(in the rows, 128 means zero)
Known rows, with every way that one mark hangs from another:
gibama[dinaf[zigiz] pemat]: [158 129 124 149  84 169 125 165 146 155 110  19 110 150 116 143 150  95
 161 102]
dinaf[gibama]: [180 155 116 154 147 115 110 136 155 153 148 105 158 161 140 122  93 131
 169 117]
taroz[rilo[pemat]]: [126  83 124 162 170 124 143 140 108 120 163 126 150  93 106 165 123 111
 157 133]
pemat[gamikef gibama[dinaf[zigiz]]]: [119 142 111 102 121 178  93 137 101 126 139 128  94 124 109  69 167 111
 142 113]
pemat[gamikef[rizo] gibama[dinaf[zigiz]]]: [129 146 139  86 108 185  97 146 132 144 129 109 121 149 125 106 163 118
 123 103]
taroz[rilo]: [141 134  95 162 156 141 142 115 110 108 163 106 153 145 111 149  81 119
 169 138]
taroz[gamikef rilo]: [141 157  70 194 150 145 115 108 130 106 149 163 167 133  93 169  92 117
 149 181]
pemat[gamikef[taroz[rilo]] gibama[dinaf]]: [116 130 136 119 135 163 172  91 132  96 180 186  56 131 118  92 121 112
 130 168]
taroz[gamikef[rizo] rilo[pemat]]: [142 118 133 179 147 140 118 142 155 139 139 165 190 105 103 221 131 121
 121 166]
pemat[gamikef[taroz] gibama]: [ 75 126  96  87 125 116 136 101 118  86 124 188 122 126 133  37  93 148
 105 137]
gamikef[rizo taroz]: [150 112 124  99  96 132 158 147 188 150 124  92 200 171 152 136  43 138
 107 133]
pemat[gamikef[rizo]]: [100 146 121 109 109 115  83 128 104 130 100 101 172 165 128 145  78 136
 119 108]
gibama[dinaf pemat[gamikef]]: [ 87 140 149 150  78 120  93 121 104 118  88  71  69 149 108 150 129 107
 146 104]
rilo[pemat[gibama] taroz[gamikef]]: [ 91 125 115 144 156  84 118 115 134 104 107 246 167  36 132 133 167 170
  90 162]
pemat[gamikef[rizo taroz[rilo]] gibama]: [110 134 116 100 141 152 176  92 131  91 162 178 115 161 138  96 100 142
 105 156]
zigiz[dinaf[gibama]]: [243 143 129 127 166 132 129 136 152 142 148 143 150 121 144 110 100 129
 158 125]
pemat[gibama]: [106 124  99 118 143 130 101 117 130  86 118 146 165 122 129  76 101 149
 140  96]
dinaf[gibama[pemat[gamikef[taroz]]] zigiz]: [169 157  91 127 102 126 158 127 142 168 139  85  84 182 149  75 146 112
 136 143]
zigiz[dinaf[gibama[pemat[gamikef[taroz]]]]]: [199 137 132 118 122 109 171 106 141 125 122 147  68 140 156  85 123 127
 119 147]
zigiz[dinaf[gibama[pemat[gamikef]]]]: [190 158 135 135 140 110 117 107 108 116 103 130  76 132 140 108 143 126
 144 111]
gibama[dinaf pemat]: [127 124 156 163  86 135 114 136 151 130  93  48 107 150 120 166 120 110
 155  93]
rilo[pemat[gibama]]: [ 88  82 135 118 160 112 107 143 124  99 116 165 163  66 122  90 145 148
 131  93]
dinaf[gibama[pemat[gamikef[rizo]]] zigiz]: [171 174 120 137 108 138 109 137 138 175 117  44 120 204 144 138 164 119
 143  96]
rilo[pemat taroz]: [111 102 132 129 148  69 143 144 110 140 124 132 164  66 138 160 123 144
 115 138]

Rows:
[ 90  99 121 150 168 109 121 123  62 111 153 150 115  92  94 149 135 107
 141 140] : taroz[rilo[pemat[gamikef]]]
[ 83 104 153 119 173 133 126 111  90  91 144 177 123 100 117 137 165 140
 118 116] : taroz[rilo[pemat[gamikef[rizo] gibama]]]
[132  73 157 109 161 147 198 129 174 114 165 173 152 103 145 127 132 142
 109 139] : gamikef[rizo taroz[rilo[pemat[gibama]]]]
[155  72 154 126 143 134 199 148 171 149 166 124 172 123 134 175  94 123
 115 156] : gamikef[rizo taroz[rilo[pemat]]]
[138 177 108 149 112 105 117 119 162 148 102 152 209 132 142 201  88 160
  94 176] : rilo[taroz[gamikef[rizo]]]
[119 142 118 137  77 154 101 142 101 146 102  42  75 154 106 130 166  89
 149 109] : gibama[dinaf[zigiz] pemat[gamikef]]
[225 143 138 151 143 124 139 126 153 126 112 106 113 132 148 125 131 132
 160 103] : zigiz[dinaf[gibama[pemat]]]
[116 127 121  87  94 119 135 130 143 140 117 118 163 170 139 121  53 138
  95 141] : pemat[gamikef[rizo taroz]]
[ 87 115 156 106 129  68 121 138  91 152 111 136 157  91 143 182 129 149
  83 134] : rilo[pemat[gamikef[rizo]] taroz]
[133 146 147 127  68 165 107 156 131 164  95  23 103 178 120 165 158 101
 131  97] : gibama[dinaf[zigiz] pemat[gamikef[rizo]]]
[157 170  91 148 122 123 106 130 106 156 123  67  90 177 131 101 167 113
 158 109] : dinaf[gibama[pemat[gamikef]] zigiz]
[ 87  98 152 108 121 101  85 152 100 145 101 123 168 110 120 159 119 132
 107 107] : rilo[pemat[gamikef[rizo]]]
[118 115 136 159 167 150 123 120 159 103 138 217 177  88 110 170 166 143
 115 149] : taroz[gamikef[rizo] rilo[pemat[gibama]]]
[112 127 170  78  90 151 137 122 169 128 126 155 107 149 143 103 107 132
  96 136] : pemat[gamikef[rizo taroz] gibama[dinaf]]
[ 66 105 123 130 187 120 121 101  65  76 149 200  96  77 103  97 170 131
 135 124] : taroz[rilo[pemat[gamikef gibama]]]
[ 68 118 158  89 150  78 128 119  95 113 108 188 140  71 151 133 164 171
  73 117] : rilo[pemat[gamikef[rizo] gibama] taroz]
[131 128 118 117  62 155 154 144 139 157 120  60  68 161 121 107 141  93
 122 143] : gibama[dinaf[zigiz] pemat[gamikef[taroz]]]
[129 129 109  80 101 176 143 135 139 137 151 148  86 130 126  44 144 112
 117 148] : pemat[gamikef[taroz] gibama[dinaf[zigiz]]]
[126 171 124 167 122  92  97 105 110 130 106  94  83 175 135 123 135 125
 154 100] : dinaf[gibama[pemat[gamikef]]]
[110  98 184 121 145 102 145 135 138 126 136 168 111  46 144 141 174 140
 114 127] : rilo[pemat[gibama[dinaf]] taroz]
